Every row comes from one small tree of marks. Brackets hold a mark, then the marks that hang from it, in the order of their numbers. Every link used is in the known rows. Which tree was each row made from?
(in the rows, 128 means zero)
Known rows:
{K_291 K_286}: [ 86  93 125 113 115  79 154 107 115  76 154  87  98 156 121 152 131 122
  61 136 140 143 138 133  98 147 150 169 148 129 115 135 121 116 137  91
 124]
{K_470 {K_540 {K_233 K_620} K_291 {K_937 K_126}}}: [115 164  83 101  67  98 151 122 111 110 169 102 120  96 124 135 113  65
  59 117 150  89 129 146 119 104 175 192 134 135 149 121 126 111 159 108
 141]
{K_620 {K_233 K_540} K_707}: [109  94 107 117 129 113 193  89 124  82 141  98  87 141 114 160  70 134
  87 128 150  75 131 131  82  93 123 179 162 131 128 170 118 110 154  96
 148]
{K_620 {K_233 {K_540 K_470 K_937}} K_451}: [139 137  79 123 112  91 189  93 137 105 147  90 102 107 114 136 109 109
  87 137 158  78 135 136  76  73 111 179 146  97 151 144 113 104 171  88
 139]
{K_214 {K_175 {K_615 K_620}} {K_497 K_702}}: [ 78 100 115 100 121 118 152 100 109  92 102  60  88 151  96 112 161 121
  91 127 120 161 129 118 104 121 183 194 167 154 134  98 120 150 149  85
 125]
{K_126 {K_937 {K_540 K_470}}}: [100 106  95 138 136  87 154 125  95  84 150  93  72 135 117 140 117 158
  70 143 165 124 120 134  90 113 143 160 140 117 147 117 128 116 162  83
 136]
{K_707 {K_620 {K_233 K_540} K_451 {K_615 {K_175 K_214}}}}: [133 100  96 145 115  88 204  58 133 109 145  92  63 125 113 140 113 122
  94 130 141  96 106 141  64  71 120 175 164 133 128 176 119 119 161 114
 168]
{K_233 {K_540 {K_291 K_286} K_470 K_937}}: [131 141 104 117 111  65 154 122 106  96 158  92 120 113 121 148 117  93
  42 142 140 113 148 134  95 114 152 174 118  99 136 110 122 104 160 102
 140]
{K_937 K_540}: [ 91 102  96 131 144  97 157 110 102  93 150  84  91 148 118 153 117 140
  77 142 156 137 133 134  98 119 154 175 156 136 125 124 128 130 160  75
 109]
{K_540 K_233 K_291 K_707 {K_937 K_126}}: [122 155  77  77  59  92 136 135  93  95 143  97 126  99 120 135 102  62
  68  95 169  67 132 159 140 119 178 173 126 114 138 100 132  89 157 107
 145]
{K_451 {K_620 K_233 {K_615 K_175}}}: [103 109  99  96 108  99 182  79 123  91 153  73  82 140 107 143 121 133
  96 142 170  92 129 149  95 124 135 189 168 156 119 166 113 119 164 114
 166]
{K_126 {K_937 {K_540 K_291}}}: [ 97 102  94 126 132  84 165 117  98  78 168  95  68 148 116 140 121 167
  70 125 167 121 102 145 105 113 151 165 143 127 137 120 141 114 159  81
 140]
{K_286 K_291}: [ 82  96 104 114 118  97 199  83 109  91 148  94 101 157  98 137 129 162
  92 118 176 121 134 134 109 129 155 167 147 155 106 132 119 120 156  84
 125]
{K_470 {K_540 {K_233 K_620} {K_291 K_286} K_707 K_937}}: [141 159  98  90  63  78 145 131 114 108 154  94 125 102 126 128 101  54
  43 116 133  79 147 149 107 116 156 182 117 113 161 116 116 104 150 121
 135]
{K_286 {K_291 {K_540 K_233 {K_707 K_620}}}}: [119  97  99 112  95  90 192 102 114  80 119  90 100 122  87 134  96 145
  76 122 157  83 145 138  97 124 158 172 133 137 122 137  97 118 160 107
 131]
{K_615 K_175 {K_620 K_451 K_707}}: [120  87  88 125 116  98 167  83 104 105 121 101  66 123 116 132 143 133
 126 119 165 134 132 146 105 123 101 179 181 122 135 137 113 137 151  83
 149]
{K_615 {K_620 {K_233 {K_540 K_470}} K_451 K_707}}: [133 109  90 132 119 105 177  86 127 106 107  93  73 107 112 147  81 124
  96 126 148  84 147 146  80  87 101 184 171 107 143 153 112 123 156  88
 146]
{K_707 {K_620 {K_233 {K_540 K_291 K_470}} K_451 K_615}}: [137 125  88 128 102  84 197  69 141 111 146  76  77 112  99 132  86 120
  71 127 149  64 128 143  69  51 133 181 148 122 144 171 114 110 169 103
 163]
{K_175 {K_214 K_497} {K_615 {K_620 {K_233 K_540} K_707}}}: [ 91  93 129 148 136 124 180  87 118  82 102  77  57 152 128 148  96 116
  75 128 119 123 107 125  76 117 142 174 175 147 108 135 129 137 134 114
 149]
{K_291 K_540}: [105  98 109 119 121  77 177 114 112  74 149  82 104 146 103 145 119 154
  66 155 155 118 138 138  88 123 152 177 147 145 121 138 100 132 157  83
 119]
{K_233 {K_540 K_291 K_470 {K_707 K_620} K_937}}: [148 150  87 121  91  73 155 126  89 111 128  91 124 109 115 140  93  94
  42 135 147  96 159 131  96  93 153 175 121  97 144 122 112 115 171 112
 143]
{K_175 {K_615 K_620}}: [ 94 103 103 133 128 100 156  97 102  93 129  69  80 153 108 139 125 124
  67 141 155 140 125 145 105 131 167 163 167 153 106 146 126 140 145  94
 131]
{K_540 K_470 K_707}: [120 129  98 110  98  85 149 128  86 105 115  82 120 133 107 135 110 113
  62 140 169  94 169 127 100 117 147 162 137 114 139 109 103 117 157  90
 120]
{K_214 {K_175 {K_615 {K_620 {K_233 K_540}}}} K_497}: [ 81  92 116 103 137 115 150  95 121  91 111  74  76 150  93 127 139 125
  77 123 119 151 112 106  88 127 167 189 175 149 131 101 112 145 149  93
 132]
{K_126 {K_937 {K_540 K_233 K_291 K_470}}}: [110 124  88 118 120  87 158 129  98  77 153  91  79 113 105 135 110 139
  59 129 174  89 113 139 105 103 154 166 132 110 153 103 131 100 165  87
 144]
{K_497 {K_214 {K_175 {K_615 K_620}}} K_702}: [112 130 114 109 110 106 172 101  93  94 121  41 133 140 101 129 160 125
  80 132 140 123 140 132 105 115 192 201 179 146 116 121 141 127 149  89
 114]
{K_707 K_620}: [ 82 106 105 128 103  95 175  94 102  86 134  91  98 152 104 144 111 137
  66 132 161 143 137 125  99 106 154 177 164 141 123 164 111 135 156  95
 132]
{K_540 K_937}: [ 91 127 103 107 110  83 166 108 104  94 161  93 127 147 120 136 125 119
  77 131 172 139 132 140 108 119 145 168 144 134 135 134 119 115 158  89
 126]
{K_214 {K_175 {K_615 K_620}} K_497}: [ 67  92 119  99 129 113 144  99 111  91 111  69  81 160  94 118 153 129
  79 117 130 169 117 106  98 139 173 185 174 155 130  91 111 148 147  87
 128]
{K_233 K_620}: [ 93 106 108 124 113 102 154 105  98 116 132  85 102 146 105 148 121 128
  65 151 147 139 140 125  91 128 152 182 162 150 108 151 128 129 168  83
 121]
{K_175 K_214 {K_615 {K_620 {K_233 K_540} K_707}}}: [104  94 117 158 136 120 186  82 109  82 115  86  63 150 125 159  88 112
  68 128 129 107 106 148  83 115 140 165 169 148  96 158 141 125 138 120
 156]
{K_620 K_233 K_451 {K_615 K_175} K_707}: [132  88  93 105 118 100 205  51 149 105 162  80  61 127 109 121 106 132
 135 107 166  49 111 154  74  70  94 171 159 138 148 167 118  93 156  93
 178]
{K_707 {K_620 {K_233 K_540} K_451}}: [117 109  86 139 107 100 195  78 134  95 132  92  79 127 106 144  99 131
  80 130 147 105 127 129  78  76 127 187 168 116 132 181 111 126 166  96
 143]
{K_620 K_233 K_451 K_707}: [108  97  89 111 108 120 203  73 145  85 141  88  76 138 112 134  90 136
 113 104 165  62 127 141  84  79  98 183 165 121 144 169 118 100 157  81
 152]
{K_175 K_214}: [ 77 105 120 138 119  94 190  98  98  86 145  97 104 170 123 155 130 131
  69 130 159 135 118 130  95 125 147 168 161 149 102 128 131 123 145  93
 127]
{K_470 {K_540 {K_233 {K_620 K_615}} {K_291 K_286}}}: [123 139 110  99  84  78 163 105 130 108 172  82 102 112 112 134 110  81
  44 125 135  76 133 146  93 106 167 187 131 140 145 128 120 109 148 109
 138]
{K_540 K_470 {K_937 K_126}}: [ 94 146  89 118  93  93 135 125  91  98 144  96 125 111 126 142 121  90
  75 135 166 124 148 136 113 119 159 168 132 121 138 111 120 108 160  93
 138]
{K_540 K_233 {K_291 K_286} K_470 K_707 K_937}: [144 167  96  72  62  73 132 144 102  84 129  87 140  82 109 124  95  47
  38 113 158  56 161 148 124 117 152 165 101  81 163  84 112  74 154 116
 143]
{K_540 K_470 K_707 K_937}: [127 149  93 102  90  79 141 133  86 107 124  86 140 120 118 125 105  93
  65 136 170 102 168 136 105 113 139 158 123 104 156 105 105 107 162  99
 127]
{K_291 {K_540 K_470 {K_707 K_620} {K_937 K_126}}}: [131 128  90 125  80  81 134 139  94  85 114  89 114  99 118 139  88 101
  58 147 138 105 163 142  94 115 157 172 123 113 145 127  95 121 163 112
 141]

Which tree is each row?
[152 178  68  89  47  85 154 126 103 101 114  83 130  73  98 108  88  58
  55 103 175  48 157 143 115  76 141 175 116  77 176 108 104  86 174 114
 153]  {K_540 K_233 K_291 K_470 {K_707 {K_620 K_451}} K_937}
[122 124 107 116 117  67 162 114 111  94 170  93 113 134 127 152 122 106
  50 133 137 127 130 140  98 121 154 176 129 113 123 124 131 110 156 100
 137]  {K_233 {K_540 {K_291 K_286} K_937}}
[150 177  83  79  60  92 132 143  86 117 113  84 143  74  97 121  88  50
  40 124 165  53 162 141 118 104 154 176 111  97 159  97 118  85 179 111
 141]  {K_540 {K_233 K_620} K_291 K_470 K_707 K_937}
[110 109  95 122 102  92 198  59 145 103 146  76  75 132 101 130  93 132
  89 119 156  86 120 146  74  65 128 177 161 139 140 185 114 114 161  99
 154]  {K_707 {K_620 K_233 K_451 K_615}}
[125 142  99 103  99  74 161 132 111  74 137  82 132  93  97 131 103 102
  54 155 166  86 151 138  93 110 149 174 122 114 154 113  90 105 166  99
 129]  {K_291 {K_540 K_233 K_470 K_937}}
[124 139  96 124 103  75 137 128 101  97 156  97 112 105 131 156 117  83
  48 139 131 115 144 138 103 122 167 177 120 102 125 106 131 105 157 104
 147]  {K_233 {K_540 {K_291 K_286} K_470 {K_937 K_126}}}
[140 113 116 103  90  68 137 144 114  65 115  76 109  96 105 143  95  93
  37 154 127  74 170 139  84 139 151 169 116  96 141 106  88 103 146 109
 126]  {K_291 K_286 {K_540 K_233 K_470 K_707}}
[120 103  89 120 103  90 196  58 138 102 151  86  69 125 100 126 115 129
 102 123 161  94 114 144  82  72 120 174 166 137 141 178 110 116 160 102
 163]  {K_707 {K_620 K_233 K_451 {K_615 K_175}}}
[134 166  85  93  57  82 169 122 110  99 154  97 128 107 119 120  94  72
  52 104 162  75 143 145 116  88 158 181 127 116 172 126 103 114 153 120
 139]  {K_470 {K_540 K_233 K_291 {K_707 K_620} K_937}}
[105 125  88 120  74  94 130 121  87 103 124 101 111 126 135 144  96  91
  76 115 145 132 143 145 112 122 163 169 143 121 132 143 121 121 155 113
 143]  {K_540 {K_707 K_620} {K_937 K_126}}
[121  90  96 135 116 115 191  70 115  89 115 116  60 122 123 146 124 122
 125 111 155 107 113 150 101 110  82 176 186 125 127 144 124 123 143 100
 162]  {K_615 {K_175 K_214} {K_620 K_233 K_451 K_707}}
[109 107  95 133 125 104 145 127  95  90 130  92  70 110 109 140  90 135
  68 138 154  98 122 132  81 109 140 170 138 112 151 127 129 103 169  92
 147]  {K_126 {K_937 {K_540 {K_233 {K_620 K_707}} K_470}}}
[129 155  90  95  78  75 170 122 105 106 173  95 129 136 132 123 115  97
  63 112 163  93 145 149 116 100 152 174 126 127 162 113 112 119 149 104
 129]  {K_470 {K_540 K_291 K_707 K_937}}
[126  83  97 116 120  85 189  62 130 118 164  73  65 139 115 116 128 136
 129 111 164  85 119 147  70  90 110 170 154 139 141 149 119 107 157  88
 170]  {K_620 K_451 {K_615 K_175} K_707}
[146 116  97 113  88  91 159 101 105 134 118  78  91 108 107 128 118  84
  81 129 142  70 128 142  77 113 140 172 148 126 126 128 125 104 165 109
 142]  {K_540 {K_233 {K_620 K_451 {K_615 {K_175 K_214}}}} K_707}
[117 125 103 100 104  75 171 123 116  72 149  86 125 114 103 136 107 114
  64 145 163 100 132 144  94 117 151 177 133 128 143 128  99 112 162  97
 126]  {K_291 {K_540 K_233 K_937}}
[109 113 104 111 115  94 186  83 131  99 150  65  85 141 111 156  94 134
  75 148 154  85 136 146  72 112 148 194 162 148 115 175 116 122 170 115
 159]  {K_451 {K_620 {K_233 K_540} K_615}}
[131 124  95 100  92  83 181 118 108  86 123  90 123 102  91 125  99 123
  76 128 166  72 157 142 100 122 150 166 112 122 139 109  95 103 166 106
 130]  {K_286 {K_291 {K_540 K_233 K_470 K_707 K_937}}}
[116  99 111 131 114  91 169  78 120 140 136  73  71 135 114 125 150 121
  98 141 134 130 115 124  63 112 130 183 163 151 118 133 128 127 166  89
 144]  {K_233 {K_620 K_451 {K_615 {K_175 {K_214 K_497}}}}}
[121 139  86 101  68 105 113 137  89 119 114  96 121  92 123 143  95  56
  70 124 142  97 141 145 110 134 171 176 137 119 130 125 130 102 166 111
 135]  {K_540 {K_233 K_620} K_707 {K_937 K_126}}
[101 110  88 126  96 107 195  76 134  88 132  90  82 135 102 136 103 132
  86 120 161 105 127 133  90  79 125 183 170 125 137 180 110 122 161  93
 142]  {K_707 {K_620 K_233 K_451}}
[118  93 105 127 112 100 169  74 127 138 139  64  74 135 110 129  98 127
  94 127 135  93 134 139  55  94 126 182 152 146 126 169 132 111 172  88
 153]  {K_233 {K_620 K_451 K_615 K_707}}
[130 107  95 106 109  91 177  88 117 105 143  73  81 133 113 150 111 126
  89 149 154  82 137 147  82 122 138 189 162 140 118 164 111 123 168 122
 166]  {K_451 {K_620 {K_233 {K_540 K_707}} {K_615 K_175}}}
[117 143  85 117  69  97 155 115 110 101 150 109 110 119 140 139  91  85
  75 117 143 104 142 146 107  98 154 177 142 127 159 148 108 127 146 119
 140]  {K_470 {K_540 {K_707 {K_620 K_233}} {K_937 K_126}}}
[ 74 112 130 128 111 102 193 103 103  86 122  81 103 164 128 140 143 128
  84 137 143 143 129 119  94 113 158 185 162 148 116 114 126 137 143  88
 118]  {K_175 {K_214 {K_497 K_702}}}
[103  94 117 120 115 122 185  84 103  79  97 110  72 125 124 146 123 120
 122 125 144 126 125 139 112 113 107 184 187 140 132 130 118 136 135 102
 151]  {K_615 {K_175 {K_214 {K_497 K_702}}} {K_620 K_233 K_707}}
[ 94 102 107  98 104 113 189  75 132  87 142  63  79 148 113 146  73 136
  93 124 161  67 140 151  79 109 130 194 163 152 126 183 117 110 163 116
 174]  {K_451 {K_620 K_233 K_615 K_707}}
[127 111  97 105  97  87 186 115 110  84 118  87 109 110  84 130 102 137
  74 132 166  67 159 136  96 125 155 168 121 129 129 110  93 110 163  99
 126]  {K_286 {K_291 {K_540 K_233 K_470 K_707}}}
[ 78  91 119 100 122 125 154  97 110  89  97  60  82 151  98 111 145 121
  97 118 117 150 131 118 101 118 175 196 166 152 139 105 120 145 149  89
 135]  {K_214 {K_175 {K_615 {K_620 K_707}}} {K_497 K_702}}
[113  91 107 137 110 108 182  84 104 101  99  97  63 127 131 130 154 124
 133 121 141 144 128 136  97 117 104 189 183 125 133 118 119 144 144  89
 149]  {K_615 {K_175 {K_214 {K_497 K_702}}} {K_620 K_451 K_707}}
[116 112  88 119 107  88 156 126  95  80 140  95  70 123 111 135  95 142
  61 115 162  94 109 145 105 106 155 166 139 111 149 125 132 108 161  99
 146]  {K_126 {K_937 {K_540 K_233 K_291 {K_707 K_620}}}}
[126  87 100 127 115  99 167  72 119 138 142  75  68 127 109 126 120 125
 108 131 140 102 127 138  65 102 118 181 156 146 126 162 129 113 171  90
 161]  {K_233 {K_620 K_451 {K_615 K_175} K_707}}
[120 125 102 109 105  79 168 129 110  71 130  78 117 104  88 138 106 119
  53 159 165  78 153 131  89 112 155 177 133 122 141 116  88 114 162  92
 123]  {K_291 {K_540 K_233 K_470}}
[ 73 100 115  95 120 118 162 102 112  86 119  56  95 163  95 108 167 122
  88 127 125 150 124 107 100 116 189 192 158 155 133  98 120 139 155  84
 126]  {K_214 {K_175 K_615} {K_497 K_702}}
[121 118  95 107 113  89 180  84 123 101 158  77  89 128 116 148 114 120
  91 149 158  97 128 149  83 118 135 190 158 142 123 166 115 119 172 123
 171]  {K_451 {K_620 {K_233 {K_540 K_937}} {K_615 K_175}}}
[116 111 108 104  78  79 151 113 102  84 130  87  96 141 115 141 101 108
  45 109 138 107 149 143 116 124 157 172 137 115 124 136 119 114 143 108
 142]  {K_540 {K_291 K_286} {K_707 K_620}}
[120 128 109 110  88  73 126 142 119  59 138  89 113  80 119 150 104  73
  47 150 126  99 150 146  95 141 161 173 112 103 141 108 102  95 149 112
 140]  {K_291 K_286 {K_540 K_233 K_470 {K_937 K_126}}}
[ 90  96 118 145 122 128 188  77 131  84 101  70  51 150 128 132 106 117
  94 113 129 115 105 130  77 110 126 175 179 142 118 136 128 130 136 105
 152]  {K_175 {K_214 K_497} {K_615 {K_620 K_233 K_451 K_707}}}
[119 119  88 128 126  94 137 131  88 104 121  79 101 125 117 145 102 119
  67 146 153 107 161 132  96 114 149 168 137 112 142 102 116 124 163  84
 111]  {K_937 {K_540 K_470 K_707}}
[154 109  91 118 119  76 194  71 148 128 155  68  77 126 113 133  94 126
  94 129 144  48 124 154  54  69 124 169 148 123 139 159 121 105 162  94
 148]  {K_620 {K_233 {K_540 K_707}} K_451 K_615}
